What can hang from each mark:
Q_9: Q_37 Q_139
Q_114: Q_37 Q_139
Q_152: Q_139
Q_457: Q_37
Q_37: Q_9 Q_114 Q_152 Q_457
Q_139: Q_114 Q_457

Every row comes from one small tree of marks. The marks that hang from a mark follow it in brackets, in the order of their numbers. Every link used is in the known rows. Which tree was each row made from?
Known rows:
Q_114[Q_37[Q_9 Q_152] Q_139[Q_457]]: [ 0.14  0.30  0.19 -0.15  0.03 -0.25  0.31 -0.33  0.08  0.18 -0.07  0.52
  0.41  0.38  0.24 -0.06]
Q_9[Q_37[Q_457]]: [ 0.18  0.15  0.19 -0.16  0.37  0.08  0.25 -0.16  0.05 -0.12  0.00  0.27
  0.21 -0.15  0.03 -0.08]
Q_37[Q_114[Q_139]]: [-0.02  0.15 -0.08  0.07 -0.03  0.05  0.04  0.03 -0.01 -0.07 -0.03  0.44
  0.40  0.10  0.21  0.16]
Q_139[Q_457[Q_37[Q_114 Q_152]]]: [-0.01  0.16 -0.05 -0.12  0.49  0.13  0.20 -0.21  0.19  0.05 -0.28  0.38
  0.24  0.31  0.48  0.14]
Q_152[Q_139]: [ 0.10  0.15  0.06  0.05 -0.19  0.13 -0.01 -0.08  0.14 -0.12  0.04  0.28
  0.40  0.15 -0.05  0.00]
Q_114[Q_37[Q_152] Q_139]: [ 0.14  0.04  0.17 -0.16 -0.05 -0.08  0.27 -0.37 -0.18  0.04 -0.21  0.43
  0.36  0.20  0.00 -0.10]
Q_139[Q_114[Q_37[Q_152]] Q_457]: [-0.06  0.06  0.10 -0.10  0.33 -0.06  0.10 -0.12 -0.05  0.20 -0.35  0.59
  0.20  0.24  0.28 -0.05]
Q_114[Q_37 Q_139]: [ 0.13  0.04  0.20 -0.02 -0.16 -0.02  0.17 -0.18 -0.17 -0.12 -0.08  0.31
  0.44  0.24 -0.04 -0.03]
Q_139[Q_114]: [-0.04  0.10 -0.05 -0.07  0.09  0.19 -0.02  0.15  0.03 -0.03 -0.03  0.30
  0.17  0.04  0.11  0.06]
Q_457[Q_37[Q_9 Q_114[Q_139] Q_152]]: [ 0.16  0.42 -0.18 -0.43  0.27  0.20  0.36 -0.36  0.20  0.02  0.02  0.47
  0.45  0.30  0.48  0.15]
Q_37[Q_9 Q_114 Q_152[Q_139[Q_457]]]: [ 0.05  0.49 -0.15 -0.11  0.21 -0.08  0.05 -0.17  0.34  0.26  0.02  0.72
  0.40  0.25  0.53  0.07]
Q_9[Q_139[Q_114]]: [ 0.16  0.10 -0.15 -0.10  0.20  0.40 -0.03  0.07 -0.07 -0.07  0.01  0.22
  0.23  0.11  0.05  0.04]
Q_152[Q_139[Q_114]]: [-0.04  0.15 -0.11  0.02 -0.08  0.20 -0.08  0.00  0.11 -0.11 -0.05  0.52
  0.43  0.15  0.11  0.07]
Q_114[Q_37]: [ 0.20  0.08  0.22 -0.13  0.05  0.07  0.09 -0.06 -0.11 -0.03  0.00  0.18
  0.20  0.13 -0.01 -0.11]
Q_139[Q_114[Q_37[Q_9 Q_152]] Q_457]: [ 0.06  0.33  0.04 -0.30  0.37 -0.08  0.17 -0.13  0.11  0.30 -0.09  0.62
  0.21  0.27  0.41 -0.06]
Q_9[Q_37]: [ 0.35  0.07  0.14 -0.24  0.17  0.19  0.10 -0.20  0.02 -0.04 -0.08  0.05
  0.20 -0.04 -0.06 -0.03]

Write each row's tree:
[ 0.10  0.08 -0.09 -0.01  0.38  0.43  0.10 -0.12  0.08 -0.20 -0.16  0.16
  0.38  0.44  0.26  0.17]
Q_9[Q_139[Q_114 Q_457[Q_37]]]
[ 0.18  0.17 -0.14 -0.13  0.60  0.29  0.18 -0.32  0.06  0.00 -0.22  0.28
  0.30  0.37  0.43  0.11]
Q_9[Q_139[Q_457[Q_37[Q_114 Q_152]]]]
[ 0.33  0.37 -0.22 -0.43  0.38  0.60  0.20 -0.12  0.15 -0.14  0.22  0.12
  0.36  0.34  0.28  0.11]
Q_457[Q_37[Q_9[Q_139[Q_114]]]]
[ 0.19  0.11  0.12 -0.21  0.00  0.02  0.15 -0.39 -0.05  0.03 -0.17  0.49
  0.39  0.22  0.01 -0.17]
Q_114[Q_37[Q_152[Q_139]]]
[-0.01  0.55 -0.12 -0.34  0.54 -0.04  0.30  0.04  0.21  0.19  0.22  0.68
  0.12 -0.10  0.52 -0.05]
Q_37[Q_9 Q_114 Q_152 Q_457]
[ 0.10  0.27 -0.09 -0.27  0.49  0.05  0.23 -0.42  0.07  0.03 -0.16  0.83
  0.41 -0.11  0.34 -0.03]
Q_9[Q_37[Q_114 Q_152[Q_139] Q_457]]
[ 0.21  0.14 -0.11 -0.39  0.69  0.32  0.29 -0.34 -0.12  0.01 -0.17  0.55
  0.23 -0.11  0.16 -0.09]
Q_9[Q_37[Q_152 Q_457] Q_139[Q_114]]
[ 0.09  0.08 -0.05 -0.12  0.26  0.07  0.04 -0.46  0.16  0.09 -0.43  0.68
  0.45  0.16  0.22  0.05]
Q_9[Q_37[Q_152[Q_139[Q_114 Q_457]]]]
[-0.01  0.41 -0.09 -0.08  0.15 -0.18  0.18 -0.13  0.23  0.25 -0.03  0.66
  0.37  0.25  0.50  0.12]
Q_37[Q_9 Q_114[Q_139[Q_457]] Q_152]
[-0.09  0.07  0.02  0.04  0.29  0.24  0.11 -0.03  0.19 -0.15 -0.22  0.25
  0.31  0.38  0.31  0.20]
Q_139[Q_114 Q_457[Q_37]]
[ 0.13  0.07  0.03  0.03  0.31  0.19 -0.01 -0.04 -0.17  0.00 -0.15  0.36
  0.35  0.33  0.18 -0.02]
Q_9[Q_139[Q_114[Q_37] Q_457]]
[ 0.03  0.03  0.23  0.07 -0.01 -0.23  0.24 -0.36 -0.09  0.07 -0.32  0.49
  0.40  0.35  0.11 -0.04]
Q_114[Q_37[Q_152] Q_139[Q_457]]
[-0.12  0.16  0.11 -0.08  0.36  0.03  0.19  0.09 -0.11 -0.09 -0.01  0.61
  0.24  0.02  0.23 -0.10]
Q_139[Q_114[Q_37[Q_457]]]
[-0.04  0.11  0.21 -0.09  0.15 -0.19  0.43 -0.31 -0.16 -0.05 -0.14  0.63
  0.36  0.10  0.11 -0.16]
Q_114[Q_37[Q_152 Q_457] Q_139]
